Each row was made from one walk, in order. Every step used is in the known rows, and no mark comes twice. Write each row's walk.
In the rows, 128 means zero.
Known rows:
Q-Y-F-K: [ 96 144 120 144 163 134 127  91  75  80 121 104 195  89  83 109 122 134
  80 176 113 140 115 126 143 158 149 118]
Y-F-K-M-G: [126 147 134 127 181 116 136  83 108  50  62  74 164 128  66 129 134  79
  83 188 151 155  97 164 140 189 130 125]
F-Y-H-G: [101 149  97 127 150 126  94 118 160 114 140 149 160 132 114 137 102 127
 122 121 142 115 123 103  78 120 130 135]
G-M-Y-Q-B-F-K: [ 79 105  95  98 142 184 160 123  91  61 143  55 243 130  79 157 118  96
  84 223 119 180 111 159 101 123 117 122]
F-K: [143 133 144 127 144 139 127 126 117 105 106 115 170 121 101 111 157 113
 104 148 119 127 109 135 130 129 102 138]
B-Q-G-M: [ 84 117 123  94 133 158 136 100 157 157 144 105 124 146  83 146 122 105
 180 162 117 122 118 192 125 164  92 122]
Q-B-F-K-M: [116 114 116 111 165 147 137 124  86  69  90  98 220 115  45 135 119 138
  93 201 109 177  92 152 121 159 145 106]
K-M-Y-Q: [ 85 137  78  95 143 157 112 122 123  71 148  92 159 155 138 173 104 109
  66 167 121 149 116 170  92 133 140 109]
Y-Q-B: [129  98 115 129 145 160 144 102  84 116 118 101 138 125 110 151 119 138
 102 156 123 119 118 151 115 168 160 127]
F-Y-Q-G-M: [ 97 157  86 100 149 191 133 108 136  91 116  80 154 136  82 168 109  93
 122 145 112 123 140 173 113 128 119 153]
M-Y: [101 133 105 123 128 132 120 133 134 101 158 121 165 137 154 147 101 115
 111 151 124 142 136 108 104  85 126 114]
G-M-K-F-Y-H-J: [ 73 138 103 131 127 146 175  91 111  85 132 130 192 140  51 157  96 109
 106 183 121 177 122 150  68  70  86 132]
M-G: [136 121 142 129 150 104 122  95 148 127 103 100 116 143 123 137 127  86
 165 135 170 130 115 122 126 137 113 136]
G-M-Y-F: [ 84 137  98 115 124 157 150 123 119  71 153  93 183 130 121 143  90  91
  89 190 133 171 140 142 120 108 140 116]
B-Q-Y: [ 74 107 127 126 132 147 110  87 124 163 186 143 152 104 101 120 114 153
 137 152 111 125 112 134 125 152 124 114]
B-Q-G-M-K-F: [ 65 108 130 102 139 147 172  82 140 151 121 116 134 149  51 170 120  95
 161 190 115 164  88 199 103 177  54 110]
Q-G-M-K-F: [ 90 128 110  99 146 144 167 108 130 116  88 104 141 161  75 176 110  84
 151 181 121 172  96 189  97 142  74 106]
B-F-Y-Q-G: [ 71 159  89 121 161 128 154 113 119  89 100  59 161 120  58 179 125 113
 146 145 113 143 140 138 132 160 106 149]
M-G-Q: [117 124 139 116 150 144 136  93 139 113 124 113 127 142 109 119  97  76
 164 161 190 127 102 142 126 153  87 129]
G-M-Y-H-J: [ 71 137  84 115 111 134 136 121 130  89 187 102 185 161 130 144  92 114
 133 174 132 132 149 140  73  43 127 120]
K-F-Y-Q: [103 147 116 132 141 144 165  80 108  88 128 113 154 107  76 155 124 131
  84 158 104 156 128 139 116 149 107 142]
H-G-M-Y-Q: [ 78  95  78  75 124 161 107 126 156 106 162  95 163 134 144 166 130  86
 115 157 154 170 129 146  85 145 101 115]
M-G-Q-Y: [ 92 124 123 114 161 154 113  81 125 113 149 119 155 128 109 112  78  94
 159 169 178 130  99 132 120 142 106 115]
K-F: [118 130 135 128 128 106 161  99 113 117 128 131 131 117 100 135 131 140
 120 162 115 159 119 139 123 150 105 111]
Y-M-G-Q-B: [125 119 116 110 166 160 106 105 148  73 108 131 155 126 115 151  64 107
 136 165 162 130  65 153 104 143 144 110]
M-Y-F: [ 87 147 103 141 139 116 147 116 107  75 137 102 162 120 131 150  93 110
  89 169 129 151 143 110 124 124 146 113]
B-F: [ 93 129 120 127 131  95 154 136 117 117 122  95 154 119  92 140 136 131
 150 147 130 161 128 117 142 150 112 126]
M-Y-Q-G: [ 82 143  79 108 148 134 131 115 125  99 132  68 134 159 144 189 111  96
 133 152 120 113 135 151  99 132 114 118]
M-Y-H-G: [ 80 129  88 115 139  96  97 128 155 115 167 130 159 159 168 154  99 115
 132 147 154 120 113 103  60 115 122 102]
G-Q-B: [121 109 122 118 140 195 146 117  94 107 139 154 165 118  93 110  69 134
 118 180 139 128 107 152 114 146 135 109]

Write each row's walk:
[127 145 141 147 155 121 159 105  90  76  85  93 164 105  79 117 146 110
  82 168 126 137 120 137 152 173 127 134] -> Y-F-K
[ 75  99  95  91 140 170 142 101 141 102 115 119 171 117  71 177 132  84
  88 166 144 209 102 154  77 166  66 130] -> H-G-M-K-F-Y-Q
[ 45 133  90 106 127 125 141  86 149 131 178  93 151 166  90 164  99 113
 191 180 118 103 143 176  83 104  93 115] -> B-Q-G-M-Y-H-J
[ 78 150  64  85 160 148 109 117 131  73 125  75 144 170 129 193 100  99
 101 166 115 135 116 188  89 145 133 101] -> K-M-Y-Q-G
[106 134 135 126 146 107 153 133 107  96 102  82 193 113  69 124 162 118
 127 164 123 162 111 123 145 152  88 136] -> B-F-K
[ 61 118 128 143 143 133 134  72 100 137 167 126 152  90  81 121 108 147
 116 169 116 133 120 137 144 188 143 113] -> B-Q-Y-F
[ 76 106  88 123 145 138 153 117  86  84 145  74 191 127 111 178 100 125
 102 188 121 157 126 122 101 136 143 112] -> M-Y-Q-B-F
[111 128 109 124 146 133 112 147 149  95  93 143 144 131 134 179 106 117
  95 121 124 153  69 142  93 119 126 119] -> Y-M-K
[ 91 136  98  99 181 179 125  92 123  51 107 110 204 128  38 142  53  94
 116 203 160 180  95 156 110 151 130 114] -> K-M-G-Q-B-F-Y
[ 88 153 109 133 141 127 145 131 125  93 123 106 187 101  69 142 115 128
 126 141 116 170 142  99 136 117 117 145] -> B-F-Y
[113 146 104 100 153 158 104 132 124  57 124 110 208 141 110 138 124 102
  62 182 112 157 100 155 100 105 116 111] -> F-K-M-Y
[ 85  87 102  95 148 149 132 125 119 113 129 137 174 100  77 131  97 132
 150 176 163 174 109 127 111 198 105  98] -> H-G-Q-B-F
[ 86 140  92 114 157 194 137 130 114  52 131 142 219  91  60 142  47 145
 104 180 121 162  95 136 113 134 145 118] -> G-Q-B-F-Y-M
[102 107  93 124 141 162 136 112  94  91 149  97 172 133 136 168  93 123
  87 175 118 133 127 132  90 121 154 115] -> M-Y-Q-B
[104 115 136 137 138 115 173 106 105 120  97 141 140 132  89 160 124 113
 101 164 125 182  89 138  99 144  79 113] -> M-K-F
[112 147 105 130 142 171 131 108 120  97 129 107 152 114 101 150 120 119
  87 124 115 124 142 130 119 126 131 161] -> F-Y-Q
[ 85 148 101 103 154 169 160 105 136  97  89 115 168 148  55 177  95  83
 130 177 111 178 108 175  93 116  80 122] -> Q-G-M-K-F-Y
[ 76 112 122 119 155 129  83  76 161 134 164 129 153 109 114 150 102 131
 149 148 131 126  77 140 114 155 133 113] -> B-Q-Y-M-G
[ 85 104 103  94 136 163 131 113 154 106 116 147 182 114  72 161 119  89
 101 164 141 219 105 136  79 138  70 121] -> H-G-M-K-F-Y
[ 77 162  99 115 162 141 127 117 157  53 115 104 195 105  69 157  78  99
 138 156 153 168  96 120 124 131 106 140] -> B-F-Y-M-G-Q
[130 103 138 119 162 164 138  83 117 106 116 124 149 135  93 121  72  92
 155 183 180 130  97 141 115 152 118 116] -> M-G-Q-B
[120 115 114  94 171 177 115  91 123  79 110 124 158 148  84 131  65  94
 119 193 168 149  83 178 104 161 138 100] -> K-M-G-Q-B
[ 99 150 116 140 152 125 148 115  98  55 118  92 196 115 110 136 115  99
  70 186 122 151 128 117 125 125 125 120] -> M-Y-F-K
[117 160 118 127 159 120 124  84 160  64 106 130 162 105  88 168  97 116
 110 153 121 169  95 125 107 119 120 130] -> K-F-Y-M-G
[ 89 126 106 108 142 122 115 119 147 131 155 149 132 153 131 119  98 122
 151 148 180 102  95 140  78 173  99 107] -> Y-H-G-Q
[ 49 114  78 108 151 124 129 125 124  91 170 125 205 145 115 149  59 124
 138 200 164 147  99 111  60 141 118  84] -> M-Y-H-G-Q-B-F
[ 95 143  85  97 140 149  99 135 138  76 149 122 171 151 138 156  91 114
  80 164 118 160 118 149  93 101 144  99] -> K-M-Y
[ 80 135 122 130 168 141 137  67 104  89 132 105 153 115  92 114  72  90
 140 185 182 136 105 134 136 174 122 113] -> M-G-Q-Y-F
[ 84 154  86 114 150 134 124 118 115  50 129 104 169 136 118 159  83 109
  60 182 123 168 126 150 113 137 162  96] -> K-M-Y-F
[ 86 109  99 123 156 147 155 114  79  67 128  64 222 121  92 166 120 115
  85 204 114 157 112 129 103 139 123 121] -> M-Y-Q-B-F-K
[ 88 139 123  95 172 134 143 110 121  60  94  72 201 134  44 124 126  79
 128 203 165 176  78 166 133 179  71 121] -> B-F-K-M-G-Q
[111 164 104 116 163 175  98 108 173  57 119 137 172 113 103 150  67  94
 117 136 151 136  95 130 108 106 123 144] -> F-Y-M-G-Q
[ 94 149 110 128 149 105 131  91 143 105 136 150 161 120  90 144 108 139
 114 155 126 148 112 115  79 143 107 117] -> K-F-Y-H-G
[ 84 139  95 109 121 150 129 134 142  98 184 111 186 173 148 139  84 100
 116 180 138 130 113 147  76  69 131 113] -> G-M-Y-H
[ 87 135 103  91 168 168  94  87 131  85 141 119 163 142  98 124  71  96
 123 181 168 148  84 170 109 153 125  99] -> K-M-G-Q-Y
[ 53 151  90 114 152 127 136 124 140  93 147 123 192 121  68 133  89 122
 146 159 158 148 113 111  97 156  92 128] -> B-F-Y-H-G-Q
